Each row was made from one path, in order. Every step used is in the known rows, and no mark comes twice. Write each row's path.
Known rows
y -> w: [-88, 110, 197, -117, -166, -47, -179, -281, 39, -19, 677, -48, 124, -42, 62, 455, -57, 81, -72, 162, 221, 258, 120, 257, -13]
y -> t -> m: [-151, 91, -165, 147, -52, -170, -289, -36, -80, -240, -35, -194, -70, 55, -361, -143, 28, -139, -94, -160, 145, -60, -52, -69, 19]
u -> w -> l: [68, 2, -224, 194, 120, -63, 94, 465, 196, 1, 304, 4, 49, -188, 230, 283, 213, -242, 4, 122, -161, -5, 56, -84, -15]
x -> w -> y -> t -> a: [175, 145, 201, 399, 385, -252, -58, 46, 280, -468, -235, -230, 51, -15, 11, 221, 321, 355, -66, 208, -73, -289, -824, -234, 118]
u -> t: [-133, 34, -38, -38, -64, -302, -260, 76, -14, -20, 268, -23, 507, 50, 574, -78, 155, -219, 64, -181, 232, 36, -83, -41, -143]
x -> w -> l: [60, 60, 111, 63, 463, -121, 374, 390, -13, 45, 424, 26, -92, 112, 138, 478, 197, -151, 70, -31, -5, -104, -62, 145, 117]
u -> t -> l: [-131, 16, -203, 110, -433, -263, -109, -134, -136, -122, -266, -145, 385, -28, 686, -22, -253, -205, 84, -128, 236, -137, -22, -65, -124]
u -> w: [-129, -10, -200, 20, -139, -14, -190, 19, 168, -72, 292, 54, 250, -144, 68, 89, 89, -195, -25, 13, -270, 260, 10, -114, -207]
l -> t: [36, -176, 195, -116, -362, -251, -252, -56, -291, 260, 76, 168, 78, 178, 27, -387, -37, -110, 218, -169, 75, -92, 180, 96, -91]
w -> y -> t: [229, 133, 332, 227, 225, -266, -239, 121, 88, -532, 304, -74, 257, 20, -58, -58, 109, 134, -21, 296, 80, -239, -322, -152, -58]
x -> w -> y -> t -> u: [103, 391, 342, -55, 449, -158, 325, 85, 251, -329, 156, 406, 32, 136, -145, 159, 59, 146, -423, -7, -197, -198, -193, -242, 16]
t -> u -> w -> l: [94, 103, -128, -38, 43, -76, 199, 378, 246, 98, -13, 364, -37, -118, 135, 244, 151, -277, -304, 89, -221, 4, 205, -76, 147]
x -> w -> m -> t: [24, -51, 12, -62, 454, 538, 454, -325, -60, 136, 137, -41, 181, 182, 63, 30, -50, -8, 290, -385, -45, 100, -496, 30, -134]
l -> t -> m: [-57, -189, -204, -119, -288, -172, -290, -139, -244, 507, -371, 79, -218, 142, -337, -446, -163, -48, 178, -195, 115, -4, 191, 116, -84]
w -> m -> t: [243, -205, 115, -55, 97, 454, 45, -402, -116, 18, -53, -100, 300, 151, 105, -219, -93, -46, 373, -112, 220, 12, -419, 69, -119]
l -> t -> y -> w -> m: [-231, -140, 26, -228, -61, 534, 46, -130, -173, 176, -208, -52, -226, 45, -195, -167, -221, 364, 86, 104, 18, 219, 468, 71, -114]
u -> w -> y -> t: [57, 193, -103, 339, 204, -131, -118, 219, 298, -519, 357, -75, 272, -296, -6, -18, 176, 115, -172, 187, -317, -101, -313, -430, -198]
t -> l: [38, -156, 108, 66, -499, -130, -144, -345, -224, -133, -269, -116, 111, 41, 149, 65, -387, -195, 142, 188, 109, -113, 51, 212, -57]
x -> w -> m: [-166, 24, 44, -69, 637, 524, 175, 84, -65, 138, 255, 54, -30, 180, 52, 160, -3, 31, 224, -65, -67, 108, -81, -6, -123]
l -> t -> y: [-91, -334, 178, -200, -467, -182, -143, -91, -204, -78, -526, 85, 2, 233, -209, -431, 0, -94, 71, 63, -186, 48, 337, 122, -123]
l -> t -> x -> w -> m: [-92, -208, 58, -206, 218, 502, 75, 25, -288, 448, -282, 173, -258, 184, -5, -472, -153, 40, 255, -257, -201, 72, 109, -68, -40]
l -> t -> y -> w: [-218, -147, 140, -232, -489, -66, -20, -217, -62, -15, -74, 36, -78, 37, -216, -12, -112, 179, -74, 107, -73, 199, 471, 220, -79]
y -> t: [-101, 95, 234, 157, -110, -242, -256, 66, -120, -464, 468, -158, 238, 105, -6, -103, 175, -213, -72, -114, 103, -124, -131, -54, -7]

Which path is each row?
[164, -118, -236, 26, -69, -202, -24, 279, -237, 530, -381, -1, -421, 97, -230, -319, -49, -69, 179, -118, 233, -260, 263, 128, 163] | w -> l -> t -> m
[-31, 23, -327, -8, 251, -149, 393, 376, -147, 594, -198, 82, -548, 88, -262, -44, -8, -16, 99, -328, -11, -123, 159, 99, 110] | x -> w -> l -> t -> m
[-344, 95, -79, -187, -206, -139, 4, -125, 168, -278, 111, -172, 350, -136, 347, 330, 87, 78, -229, 71, 114, 345, 251, 49, -120] | u -> t -> y -> w
[9, 51, -292, -18, -118, -60, 126, 147, -149, 563, 70, -75, -541, -126, -227, 99, -133, 197, -17, -70, 321, -60, 372, 233, 270] | y -> w -> l -> t -> m
[-108, -113, 141, -161, 428, 582, 24, -22, -87, 129, -139, 25, -115, 132, 5, 5, -70, -4, 233, 28, -175, 223, -37, 60, -16] | t -> x -> w -> m
[-226, -35, 101, -172, 152, 620, -17, -195, 28, -189, -89, -222, -55, -4, -157, 278, -129, 264, 31, 402, 62, 365, 318, 165, -57] | t -> y -> w -> m
[180, 140, -50, 215, 276, -185, -275, -13, 85, -300, -164, -135, -89, -10, -437, -117, -28, 205, -44, 261, 109, -195, -268, -175, -48] | w -> y -> t -> m
[57, -110, 312, -373, -444, -213, -119, -152, -179, 371, -242, 564, -26, 296, -53, -426, -95, -114, -122, -215, -9, -83, 362, 88, 66] | l -> t -> u
[-45, 277, -151, 219, 604, -102, 161, 66, 140, -219, 24, -78, -188, -18, -448, 109, 18, 240, -144, 10, -123, -124, -335, -187, -104] | x -> w -> y -> t -> m
[82, -14, 89, -108, 68, 569, 148, -542, -33, 90, 404, -192, 193, -73, 86, 181, -160, 230, 181, -84, 314, 217, -292, 129, -48] | y -> w -> m -> t
[-181, 61, 218, 67, 29, -106, 1, 54, -91, -460, 261, -66, 73, 77, -48, 18, 163, -192, -195, -250, -271, 47, -176, -105, 64] | y -> t -> x -> w
[181, -58, 230, -90, -375, -90, -52, 133, -166, 318, 182, -1, -343, -138, 139, -8, -34, 63, 43, 66, 199, -41, 380, 237, 365] | y -> w -> l -> t -> x
[34, -173, -463, 235, -276, 598, 315, -488, -46, -2, -536, -225, 209, -244, 237, -191, -425, -116, 184, -165, -179, -13, -367, -234, -232] | u -> w -> m -> t -> l
[-21, -32, -681, 131, -44, -77, 90, 399, -27, 537, -312, 22, -431, -211, -190, -229, 5, -108, 9, -204, -165, -84, 254, -142, 34] | u -> w -> l -> t -> m
[161, -138, 197, -166, -135, 636, -28, -639, -41, 41, 15, -179, 91, -122, 86, 6, -228, 156, 208, -4, 216, 301, -214, 156, 97] | y -> w -> m -> t -> x
[-27, 192, 290, -92, -205, -211, -152, -8, 3, -369, 133, 227, 195, 187, -93, -118, 98, -208, -380, -205, 50, -125, 73, -92, 156] | y -> t -> u
[-47, 281, -172, 160, 65, -127, 282, 553, 226, -274, 191, 202, 8, -142, 76, 113, 285, -231, -516, -161, -216, -213, 88, -336, 221] | y -> t -> u -> w -> l
[128, -348, 113, 77, -532, -313, -495, -189, -138, 262, -583, -57, -4, 105, 161, -378, 137, 63, 202, 37, 81, -172, -235, 132, 140] | l -> t -> a
[229, -116, 127, -50, -209, -32, 486, -238, 138, -398, -35, -287, 84, -82, -39, 454, 62, 43, -66, 169, 129, 77, -115, 326, 154] | m -> t -> y -> w -> l
[-14, 228, -507, 312, 268, -48, -134, 92, 306, -290, -127, -116, -43, -328, -375, -50, 40, 164, -197, 198, -229, -2, -265, -442, -187] | u -> w -> y -> t -> m
[172, 131, 33, -123, 123, -22, -26, -21, 480, 40, -191, 461, 135, -150, -15, 104, -22, 97, -297, 427, -350, 85, -20, -211, -147] | t -> u -> w -> y
[202, -59, 359, -108, 335, -43, -57, -93, 151, -47, -104, 136, 30, 9, -42, 185, -17, 168, 108, 484, -294, 102, -231, 57, -61] | t -> x -> w -> y
[-78, -221, -310, 93, -240, -81, 260, 476, 39, 19, -457, 53, -118, -111, -49, -228, 114, -171, -86, 69, -433, -36, 350, -131, -67] | u -> w -> l -> t -> y
[-217, 38, -449, -34, 28, -202, -279, -13, 12, 211, -212, -57, 201, 16, 218, -94, 18, -136, 27, -216, 300, 136, -24, -28, -135] | u -> t -> m
[115, 122, 187, 2, 82, -85, 55, 171, 73, 7, 704, -153, -103, -142, 187, 611, 88, 57, -28, 248, 336, 32, 178, 292, 208] | y -> w -> l
[91, 81, 125, -29, -148, -176, 116, 213, -143, 342, 552, 30, -233, -101, 162, 174, -12, 131, 34, -67, 308, -137, 328, 200, 222] | y -> w -> l -> t
